What can hang from each mark:
bavirun: bopo
fizigo: bavirun bopo fuzad
lagis: bopo fuzad
gira: bavirun bopo fizigo
fuzad: bavirun bopo gira

Every row comes from one small tree of marks. The marks that hang from a mark follow it in brackets, in alphabetical order. Every link used is in the known rows. Which tree was each row made from?
Known rows:
fuzad(bavirun bopo gira): [-4.05 -0.28 -1.04 -1.10  0.82 -1.84  0.78  2.44 -0.99  1.03  1.91  0.54
 -1.24 -0.90 -0.94 -1.31 -1.44 -3.41  0.52  1.62  3.28]
fizigo(fuzad(bavirun bopo)): [-1.73 -0.18  0.16  0.93 -1.70 -0.42  0.62  3.07 -0.61  2.76  1.60 -1.45
  1.76  1.00 -0.66 -1.94 -1.25 -1.14  1.04  1.07  2.88]
fuzad(bavirun bopo): [-1.06 -0.29 -0.78 -0.89  0.67 -0.78  0.59  1.83 -1.21  1.74  1.34 -0.53
 -0.01  1.11 -1.01 -1.14 -1.30 -1.53  0.43  1.39  1.65]
lagis(bopo fuzad(bavirun)): [-0.85 -1.14 -2.12 -1.01 -0.23  1.68 -0.25  4.36 -0.86 -2.18  0.46 -0.25
  1.36  2.83 -1.57 -3.22 -0.98  0.77 -0.04  2.29  0.83]
fizigo(bopo fuzad): [-1.27  0.24  2.51  1.62 -4.34  1.36  0.49  1.48  0.37  3.71  0.91 -1.57
  0.48 -0.28  1.07 -1.65 -0.96  0.48  0.64  0.46  1.08]
gira(fizigo(fuzad)): [ 0.33  1.05  0.70  2.70 -2.95  0.98 -0.07  1.16  0.83  2.34  1.62 -0.90
  2.47 -2.12  1.28  0.55 -0.76  0.09  2.37 -0.04 -0.03]
fizigo(bavirun fuzad(bopo)): [-1.17 -0.07  1.55  2.05 -1.76 -1.56  0.10  2.85 -0.97  1.03  1.42 -2.60
  0.34 -0.59  1.18 -1.35 -0.97  0.31  0.51  1.25  1.55]
gira(bavirun bopo fizigo): [-1.99  1.07  0.90 -0.43 -1.69  0.97 -0.28  1.73  0.25  1.30  4.44  0.02
 -0.90 -1.46  0.47  1.24 -0.99 -1.27  2.14  1.12 -0.87]
fuzad(bavirun gira(bopo fizigo)): [-5.15 -0.60 -1.99 -0.30 -0.87 -0.13  0.33  3.49  0.43  2.62  2.40  1.41
  0.77 -2.65 -0.95  0.61 -1.13 -3.84  1.31  1.96  0.85]
fuzad(bopo gira): [-2.98  0.84  0.10 -0.45  0.44 -1.82  0.69  0.52 -0.89  0.14  1.54 -0.13
 -1.01 -2.21  0.22 -0.97 -1.44 -3.09  0.64  0.74  2.47]
gira(bopo fizigo): [-1.58  0.68 -0.29  0.47 -1.42  1.14  0.03  1.21  0.10  2.12  1.39 -0.41
  1.98 -2.01 -0.02  1.37 -1.00 -1.63  1.46  0.81 -1.37]
bavirun(bopo): [-0.97  0.99 -1.18 -0.01 -1.95 -1.41  0.37 -0.48  0.53  1.73 -1.13  0.18
  0.74  0.69  0.47  0.51 -0.45 -1.27  0.97  0.81 -0.48]
fuzad(bavirun(bopo) gira(fizigo)): [-3.63  0.65 -3.44  0.02 -1.80 -2.22  0.53  1.69  1.05  3.34  1.18  1.85
  0.36 -1.86  0.09  1.12 -1.36 -3.72  2.59  2.41  0.86]
lagis(fuzad(bavirun)): [-0.50 -1.75 -3.14 -0.59 -0.43  1.19  0.04  2.31 -0.56 -0.74  1.59  0.04
  1.31  1.56 -1.11 -1.62 -0.44  0.52  0.51  2.21  0.63]
lagis(bopo fuzad(bavirun gira)): [-3.75 -1.21 -2.52 -1.09 -0.18  0.66  0.02  4.92 -0.72 -2.73  0.99  0.80
  0.09  1.04 -1.50 -3.42 -1.00 -1.05 -0.12  2.70  2.38]
fuzad(gira(bavirun)): [-3.42  0.52  1.04 -1.10 -0.17 -1.38 -0.01  1.27  0.31 -1.33  3.79  1.58
 -4.32 -1.49  0.54 -0.35 -0.20 -1.59  0.89  0.59  2.18]
fizigo(bavirun bopo): [-0.96 -0.86  1.37  0.26 -1.68 -0.55  0.18  1.65 -0.30  1.92  1.00 -1.02
 -2.34 -0.40  1.42 -0.65 -0.59  1.16 -0.81  1.96 -0.30]
fizigo(bavirun): [-0.15 -0.87 -0.06  0.48  0.22 -1.24 -0.40  1.39 -0.26 -0.88  0.23 -0.34
 -1.54  0.00  0.68 -0.04  0.24  0.98 -0.57  1.08 -0.41]
lagis(bopo): [-0.53  0.56  1.09 -0.33  0.20  0.32 -0.39  1.91 -0.32 -1.45 -0.84 -0.27
  0.16  1.54 -0.50 -1.48 -0.40  0.32 -0.58  0.00  0.25]

Which tree is each row?
[-4.45  0.03  2.39  1.49 -4.05  0.26  0.64  1.99  0.54  3.35  1.13 -0.41
 -0.53 -2.51  1.37 -1.97 -1.16 -1.32  0.84  0.76  2.78] => fizigo(bopo fuzad(gira))
[-2.95 -1.74 -3.48 -0.70 -0.38  0.21  0.20  2.89 -0.37 -1.21  1.93  1.03
  0.11 -0.34 -1.10 -1.99 -0.59 -1.36  0.44  2.67  2.17] => lagis(fuzad(bavirun gira))
[-3.50 -0.87 -2.72 -1.06  0.07 -0.48  0.74  3.12 -1.59 -0.49  2.96 -0.12
  0.20 -0.30 -0.94 -2.48 -1.85 -2.58  1.10  3.15  3.18] => lagis(fuzad(bavirun bopo gira))
[-2.44  0.15 -3.60 -0.35 -0.36 -0.01  0.53  2.99 -1.23  0.43  4.28 -0.18
  1.34 -2.35 -0.10 -1.18 -2.51 -2.78  2.91  3.40  2.00] => lagis(fuzad(bavirun bopo gira(fizigo)))
[-3.35 -0.20 -0.61 -0.27 -1.87  0.00  0.79  2.37  0.45  4.36  2.90  1.24
 -1.12 -2.85  0.33 -0.10 -1.70 -2.47  1.72  2.24  1.46] => fuzad(bavirun gira(fizigo(bopo)))
[-0.45 -0.83 -2.64 -0.90 -0.18  0.76  0.49  2.59 -1.71 -0.13  2.17 -1.18
  1.64  1.51 -1.06 -2.21 -1.60 -0.72  1.01  2.84  1.48] => lagis(fuzad(bavirun bopo))
[-2.57 -0.10 -1.05 -0.44 -0.48  0.76 -0.23  3.03 -0.73 -3.75  0.75  0.01
  0.09 -0.35 -0.39 -2.91 -1.11 -0.70  0.04  1.59  1.70] => lagis(bopo fuzad(gira))
[-2.14  0.01 -0.09  2.39 -4.18 -2.31 -0.16  2.12  0.71  2.23 -0.47 -1.09
  0.57  0.39  1.57 -0.33 -0.27  0.26  0.89  1.70  0.34] => fizigo(bavirun(bopo) fuzad)
[-0.09  0.14  0.58  3.16 -2.89 -0.39 -0.52  2.56  0.48  1.46  1.74 -1.32
  1.05 -2.39  1.84  0.60 -0.44  1.16  1.61  1.05 -0.46] => gira(fizigo(bavirun fuzad))
[-2.32 -1.06  1.38  0.96 -3.93  1.35  0.51  3.13  0.48  4.87  1.26 -0.82
  0.50  0.95 -0.05 -2.19 -0.96  0.18  0.64  1.52  1.91] => fizigo(bopo fuzad(bavirun))
[-0.72  2.44  2.42  1.43 -3.01  0.01  0.09  2.08 -0.19  1.89  5.59 -1.69
 -0.32 -1.82  1.78 -0.08 -1.73 -0.76  3.72  0.67  1.57] => gira(bavirun fizigo(fuzad(bopo)))
[-0.87 -0.20 -0.65  2.06 -2.53  0.79  0.07  2.81  0.79  3.13  2.02 -0.20
  2.50 -0.81  0.02  0.05 -0.67 -0.19  2.21  0.97  0.72] => gira(fizigo(fuzad(bavirun)))
[-3.88  0.95  1.21  1.43 -1.85 -1.22  0.69  1.77 -0.34  1.35  1.61 -1.23
  0.84 -2.07  0.69 -1.83 -1.52 -2.63  1.37  0.37  3.55] => fizigo(fuzad(bopo gira))
[-1.67 -0.24 -0.59  1.02 -1.23 -0.29 -0.39  2.61 -0.06  1.51  1.74 -0.70
  0.52 -2.48  0.76  1.36 -0.87 -0.58  0.62  1.94 -1.82] => gira(bopo fizigo(bavirun))
[-3.92  1.01 -2.01 -0.90 -2.89 -1.22  0.16  1.36  0.18 -1.45  3.55  1.02
 -2.32 -0.50  1.10 -1.09 -0.99 -2.01  2.60  2.89  1.69] => lagis(fuzad(gira(bavirun(bopo))))
[-6.52 -1.28  1.35  2.00 -3.11 -1.18 -0.11  4.35  0.24  1.08  1.15 -0.73
 -0.18 -2.30  0.38 -1.06 -0.61 -1.64 -0.30  1.49  1.80] => fizigo(bavirun fuzad(gira(bopo)))
[-0.04  1.63  2.09 -0.42 -2.53  1.05  0.23  0.73  0.45  2.99  5.27  0.00
 -2.92 -1.79  2.03  0.65 -1.29  0.13  2.56  1.44 -0.45] => gira(bavirun fizigo(bopo))
[-4.54  1.63  2.65  0.56 -2.30 -1.58  0.35  2.67 -0.49  0.42  4.76 -0.63
 -2.39 -1.70  1.11 -1.89 -1.45 -2.24  2.06  0.61  4.16] => fizigo(fuzad(bopo gira(bavirun)))
[-2.63 -0.23 -2.08 -0.01  0.00 -0.73  0.25  2.13  0.61  1.45  2.25  1.76
 -0.21 -2.67 -0.26  0.58 -0.79 -2.61  1.50  1.57  1.31] => fuzad(bavirun gira(fizigo))
[-4.49 -0.45 -2.87 -0.71 -1.47 -2.73  0.63  1.75  0.64  2.12 -0.15  1.85
 -0.63  0.07 -0.58 -0.48 -0.77 -3.58  1.01  2.12  1.88] => fuzad(bavirun(bopo) gira)
[-1.46 -0.78 -4.15 -0.70 -2.52 -0.02  0.23  1.85 -0.14  1.16  0.32  0.14
  2.00  2.23 -0.79 -1.16 -0.91 -0.75  1.37  3.18  0.14] => lagis(fuzad(bavirun(bopo)))
[-2.80 -0.08  0.57  0.92 -2.07 -1.15  0.26  2.15  0.19  2.58  2.96  0.19
 -2.39 -4.46  2.31  0.50 -1.37 -0.96  1.16  2.63  0.19] => fuzad(gira(fizigo(bavirun bopo)))
[-5.43 -0.05 -1.78  1.07 -3.89 -2.38  0.77  2.95  1.13  3.30  0.02  0.95
  0.83 -0.18 -0.25 -1.20 -0.92 -2.99  1.53  1.65  3.01] => fizigo(fuzad(bavirun(bopo) gira))
